Each row was made from one path, in order. Every step used is in the known rows, and no mark comes twice. Write each row's path.
Known rows
teto-bivo-libi: [ 73  17 -21  39 -20 -11   3   6 -15  17   6  -4  -5  -6  16  -3 -23 -15
  -3   2  19   0 -18 -17  33 -15   0 -19   5 -18   3   3 -10   5 -10 -17
 -17 -20   0  12  -2 -13  22  19   7 -49  12 -20  10  16 -10]
bivo-libi-tumekiv-teto-gemod: [ 60  -4  -2  29   4 -19   2   9  -1  11  18   3  -9   9  31  11 -42  -7
  18  50  -5  -3  14 -31  11   8   5  -3  -8 -35  22  30 -26  16  19 -13
 -37  28  40  26 -21   3   9  48   9 -33   3 -13   8   5 -14]
gemod-teto-tumekiv: [ 56  20 -14  15 -10 -23  12  20   1   5   5  -9  -6   5   8   3 -33 -15
  17  28 -11  -1   0  14  13 -12  -5 -10  -9 -31   8   4 -24  12  16 -21
  -7  42  17   6   8  -5  26  24   4 -33  -1 -17 -10 -28  11]
libi-tumekiv-keli-gemod-bemena: [ 45  -2 -14  28  -6 -43  33  -6  -6  28   9  -5 -13  17  12  -6 -14 -12
   8 -27 -20 -15  10 -29  44  -1 -19  -9 -11 -18 -19   5  -1   0  27   7
 -33  31  12  29  -2  -8  20  24   9  11  16 -26   1  -2   9]
tumekiv-keli-gemod-bemena: [ 42  -4 -19  32 -19 -49  27   0 -13  16  18  -9 -20  10  19  -8   3 -13
   8 -34 -16  -8   4 -36  40 -11 -22 -22  -3 -22 -17  -5   1   2  24   7
 -27  20  -2  26   5 -20  24  17   7  -5  19 -31   2   9  10]
tumekiv-libi-bivo-teto-gemod: [ 65  -1  -8  37  -4  -7 -13   3 -15  -4  15 -12 -11  -9  23 -17 -35  -1
  14  22  -1  -7  -7  -2   3  -4  -6 -18  -5 -49   7  15 -22   4  15   2
 -16  -2   3  23 -26   0   9  35   9 -20   7 -20  13   5 -21]
teto-bivo-libi-tumekiv-keli: [ 63  19 -24  28  -1  -4  10  -5  -1  39 -15   4  -7  18   2  -4 -40  -4
   7   7 -10   1  -6 -13  50   8   5   7  -9 -12  13  14  -6  -3   1 -17
 -28   4  19  25 -15 -13  21  39  21  -4  11 -20   2   0  -8]
libi-tumekiv-teto-bivo: [ 49  19  -1  30   6  -6   3  11  -7  22  11   0   5   9  20  -1 -44  -4
  14  -4 -19  -6  -4  -2  20 -13   2  -2 -19 -20  -7  15 -18  11  16 -10
 -15   6   8  23  -4  -3  15  33  14 -35  14  -5 -18 -12  -7]
tumekiv-libi-bivo-teto: [ 63   6  -5  29  -6  -9   7  10 -21  15   3 -11   2  -6  12 -26 -23  -5
  10   8   0 -14  -4   9  15  -9  -9 -20  -7 -31  -1  11 -19   0   9   5
  -5 -10   0  14 -15   3   4  25  19 -28  20 -25  17   8 -20]
keli-tumekiv-libi: [ 69   2   1  15 -14 -35  25   8  -4  33   6 -12   4   1  -3 -13 -27  -1
   5  20  -4  -1  19  -4   9 -14 -20 -10 -11  -7 -11  20  -5   9  12  -2
  -3  13  11  31   2 -29  17  14  11 -54  13 -36  -7 -22  -2]
libi-tumekiv-keli-gemod: [ 33  -8 -24  29 -11 -27  29 -11   0  36  -1  -7 -10  16   6   0 -34  -7
  13 -13 -23 -14  22 -23  27  10 -21   0 -15 -18  -4  13  -3   0  20   1
 -30  42  12  25  10 -15  18  42  13   3   2 -28   2 -10   8]
teto-tumekiv-libi-bivo: [ 65  11  -1  30   1 -11   9   3 -11  19  -4 -10   4   3   5 -20 -32  -4
  18   3  -5  -3   3  23   9  -8  -6  -9 -23 -25   0  17 -20   1   8  -2
   0 -17   2  27 -13  -5  18  22  18 -27  16 -31  10 -21   6]
keli-gemod-bemena: [ 55  -5 -12  33 -22 -52  28   7 -14   5  22 -13 -14  -5  21  -6  -3 -20
   3 -26  -1 -13   0 -31  26 -19 -24 -28  -3 -26 -25  -4  -3  11  22   6
 -24  19  -9  17  10  -9  21  10   3 -25  18 -24   4  -1  13]
gemod-keli-tumekiv-teto-bivo-libi: [ 65  11   2  24  -6 -21  -8  16 -18  24   7   0   2   5  19  -8 -23  -8
   0  22   0   7  -7 -18  31 -16   6  -6   0 -11   6   8 -10   7  12 -29
 -21 -14  12  43  -7 -28  13  28  17 -52  21 -22 -12  20 -22]
keli-gemod: [ 44  -9 -20  39 -29 -36  24   1 -14  11  20 -14 -10  -4  14   3 -24 -13
   7 -18  -2 -10   9 -22  11 -11 -24 -22  -5 -25 -15   3  -5   9  12   2
 -18  25 -12  18  22 -13  21  25   4 -36   0 -29   5  -4   9]
tumekiv-keli-gemod: [ 27  -6 -28  35 -22 -36  23  -4 -11  23   7 -12 -18  11  10  -4 -18  -6
  13 -27 -17  -4  16 -34  24   2 -22 -15  -5 -20  -6   0  -1   2  16   3
 -27  35  -4  24  15 -21  24  35   9 -17   5 -34   6   5   6]
gemod-teto: [ 62  18 -22  13 -20 -22   6  22  -6   9  12  -2 -10   6  16   2 -25 -19
  10  11  -5 -14  -5   0  23 -16  -8 -24   0 -29   0  -8 -15   6  13  -6
 -15  38  -7  -6  11  -4  21  11   3 -50  10  -9 -14   2   4]
gemod-teto-bivo-libi-tumekiv-keli: [ 65  21 -24  14  -2  -6  -4   8  -3  42 -13   6  -5  24  12  -8 -40  -7
   5  14 -11  -8  -8  -4  50   4  12   6  -7 -14  19   3 -10 -12   2 -20
 -35  22  23  17 -24  -5  21  30   8  -7  12 -10  -6  10 -13]
keli-tumekiv-libi-bivo-teto-gemod: [ 67  -7   8  23   0 -11  -9   4 -12   1  21 -18   0  -4  11 -17 -32   3
  13  22  -2  -6   0  -4  -2  -6 -12 -15  -8 -39   4  20 -19  12  24  -3
  -8  -1   4  37 -25 -14   8  34  13 -19   2 -20   3 -20 -21]
teto-bivo-libi-tumekiv: [ 77  15 -12  27  -4  -3   9   3  -3  35  -4   2   5   2   7   1 -50 -10
  -1  17  10  -5 -11  -7  37  -2   1  -3 -10 -14   5  16 -13   5   0 -22
 -22  -8  16  17 -12  -3  20  27  19 -27   6 -14   2 -10  -7]
teto-bivo-libi-tumekiv-keli-gemod: [ 42  -6 -22  39 -14 -21  12  -9 -12  44  -4  -5  -6  12  14  -6 -40  -3
   1 -15 -10  -8   2 -25  34   6  -6   1  -9 -12   4  12  -5 -11   4  -7
 -37   7  21  31 -10  -9  24  40   8   0   5 -24   9   4  -6]

Which path is each row?
[ 42  20 -16  27  -2 -19  23   0   9  14 -10 -12 -14  11  -2  -7 -28  -8
  25   1 -28  12  11  -9  26   3 -11   2 -13 -29  11  14  -9  12  15 -17
 -15  36  16  21   9 -31  23  40  15  -7   4 -33   2 -25   7]	teto-tumekiv-keli
[ 69   4   2  19  -9 -20  14  -1 -13  27   8 -10  12   9  -3 -22 -34   0
   8  -8 -11 -12   7  20  12 -12 -16 -14 -19 -12 -15  11  -5  -1  12   6
   3 -19 -10  39 -14 -23  16  14  19 -37  19 -30   0 -23  -3]	keli-tumekiv-libi-bivo
[ 36   1 -23  17 -14 -28   9   8  -5  31   2  -4 -11  21  11   1 -29  -7
  11  -1 -25 -20  11 -11  30   0 -13  -4  -8 -22   2   0 -10 -10  23   0
 -33  54  13  16   4  -5  22  33   1  -4   1 -14 -13   3   7]	libi-tumekiv-keli-gemod-teto
[ 77   0  -2  33   0 -27  -4  10 -20  -2  21  -9 -18  -7  29 -20  -8  -7
  15   9  -3  -8 -17  -8  19 -14  -4 -23  -2 -44  -7  11 -19   7  26   9
 -20  -9  11  24 -31   3  11  18   6 -14  19 -18  12  12 -13]	tumekiv-libi-bivo-teto-gemod-bemena
[ 60   1  -6  35  -3   2 -11   3 -12 -19  21 -14 -12  -5  21  -4 -30  -8
  17   8  -7  -7 -15 -13   8  -3  -9 -21  -3 -55   4   6 -21  14  21  -2
  -9   6 -13  15 -17  -6   9  38   9 -14   0 -10   8  -5 -17]	libi-bivo-teto-gemod
[ 66  10  -6  14 -11 -21  18   8   1  15   3  -3  -2   5 -10  -3 -21 -14
   4   7 -12   5  11  -8  30 -11 -21  -8  -9 -12 -15   6   2  20  28 -23
  -9  27 -18  36  21 -52  20  26  28 -35  10 -27 -17 -22  -1]	gemod-keli-tumekiv
[ 48  -1  -7  37  -4 -21  -1  11  -6  -6  29  -5 -15   2  31   5 -29  -8
  29  26 -16   2  10 -28   1  -7  -4 -16  -9 -43   6  14 -21  23  25  -1
 -22  27   9  19   1  -9  15  38   3 -48  -1 -14  -3  12  -7]	tumekiv-teto-gemod
[ 56  11   6  24   2  -2   9  10  -6  -7   0 -21   5  -3   6 -15 -31  -5
  17   6 -10  -3  -7  14  14  -6 -12 -11 -13 -41   3  15 -26  10  18 -18
   3   6   6  11  -3 -11   5  43  19  -9   2 -24   5 -27  -6]	libi-bivo-teto-tumekiv
[ 48  16  -8  40  -5 -17  -5  14 -20  13  21  -5  -3   5  25  -7 -27  -8
  20 -15  -9   1 -10  -7  17 -24  -1 -18 -13 -24  -9   4 -16  11  11  -5
 -11  -4  -6  18   3 -10  15  26   8 -53  15 -12 -14  10  -7]	tumekiv-teto-bivo
[ 39  10 -26  27 -12 -18  -8  10 -15  31   6  -1  -6  17  17  -3 -37  -4
   5 -19 -17 -14 -11   5  35  -6   0  -1 -14 -19  -5  -6 -16 -15  14  -6
 -27  29   6  25  -7  -1  29  25  -4  -8   2  -7 -17  -1   5]	libi-tumekiv-keli-gemod-teto-bivo
[ 54  11   1  23  -3 -13  24  16   4  -7   1 -22  -4  -7   3 -11 -32  -7
  13  28  -3   5  -1  -7   8  -7 -13 -12  -2 -38   9  24 -24  19  14 -22
   0  29  20   1   7 -13  12  40  19 -20  -2 -28   4 -29  -8]	bivo-teto-tumekiv
[ 62  10  -1  25  -5 -26  23  14  -4  18  -6 -16  -7 -15  10 -21 -27   1
  12  41  -3   3   8  -2   3  -9  -7  -8  -4 -30  10  33 -25  10   8 -14
  -8  21  42  15  -5  -3  12  24  11 -34   7 -40  15 -19 -10]	bivo-teto-tumekiv-libi
[ 62   5   3  17   0 -17  22  12  -5  32   5   1   6  16  20  -1 -35  -6
  12  41  -5 -11  17 -25  24   2  -2  -7 -13 -19  14  23 -19  14  12 -16
 -31  18  36  13  -8   5   3  44  14 -39  17 -15   1  16 -13]	bivo-libi-tumekiv-teto
[ 41  -3   0  30  -1 -34  17   2 -20   1  11 -19 -11   6  18 -23  -5  -6
  12 -30 -24 -10  -3 -16  27  -6 -17 -14 -11 -39 -12   2 -12  -4  30  -2
 -20  10  15  33 -16  -6  15  32   8  26  16 -30   5  -7  -2]	libi-bivo-teto-tumekiv-keli-gemod-bemena
[ 44  11 -28  34 -24 -24  -9  19 -20  11  23  -8 -11  -2  23  -1 -23 -10
   3 -22   0 -10 -19  -1  18 -23  -2 -23  -2 -28 -14 -13 -17  -7  11  -2
 -17  11 -14  14   5   0  27  10 -10 -36   2 -10 -14   2   7]	keli-gemod-teto-bivo
[ 78  -5  14  20   2 -29   1   9 -14  -4  27 -18  -6   0  18 -24 -14  -4
   7  13  -2 -10 -11 -11  15 -15  -9 -19  -5 -40 -11  11 -18   9  31  -1
 -11  -6   6  43 -38 -12  12  16   3 -12  18 -17   6 -14 -16]	keli-tumekiv-libi-bivo-teto-gemod-bemena
[ 64  13  -8  37 -11 -14  -2  14 -20  20  15  -2   0   5  28  -6 -23  -9
  11  17   8   0 -10 -23  25 -18   8 -17   1 -22   8   5 -20   4  -1 -13
 -22 -20  13  15  -9  -2  14  29   6 -57  18 -17   0  30 -18]	tumekiv-teto-bivo-libi
[ 62  26 -29  27 -17 -12 -14  21 -16   9  15  -3  -7   0  18  -2 -26 -13
   9  -9  -2  -7 -26  10  28 -26   1 -18  -5 -26  -9 -13 -18  -2   8  -9
  -7  10 -20   5   2  -3  26   7   0 -46   7  -2 -17   0   1]	gemod-teto-bivo
[ 43  16  -8  24   6  -4  10   2  -5   6  -8 -14  -6  14   3 -21 -23  -2
  24  -5 -27  -1  -1  -1  24   5  -7  -1 -14 -41  12   8 -19   5  19 -18
  -6  19  14  20  -8 -18  13  51  26  13  10 -27   7 -17 -13]	libi-bivo-teto-tumekiv-keli
[ 60  10  -4  28  -7   1   6   8 -15  -1   7 -17  -1  -3  15 -13 -22 -10
  14  -5  -6 -15 -11   3  19 -11 -13 -23  -8 -40  -5   1 -16   7  15  -2
  -2  -4 -16   2  -1  -7   3  34  21 -20  12 -13   6   1 -13]	libi-bivo-teto
[ 66   4   7  13  -2 -10   1   7 -16  15  -5  -8   3  -4   2 -27 -18  -1
   3  12 -10  -9  -2  13  20  -8 -10  -9  -7 -22  -3  15 -10   2  25 -11
  -7  -5  -2  37 -12 -22   3  27  28 -23  25 -30   1   2 -24]	gemod-keli-tumekiv-libi-bivo-teto
[ 63  14 -25  39  -8 -18  -8   1  -3  -3   4   2 -31  -7  15   8 -23 -17
  12  25  -4  10   5 -18  25   1  -2 -13  -4 -40   3   6  -7  18  26 -12
 -28  30 -16  29  11 -29  22  30  21 -27   4 -25  -3   6   3]	teto-gemod-keli
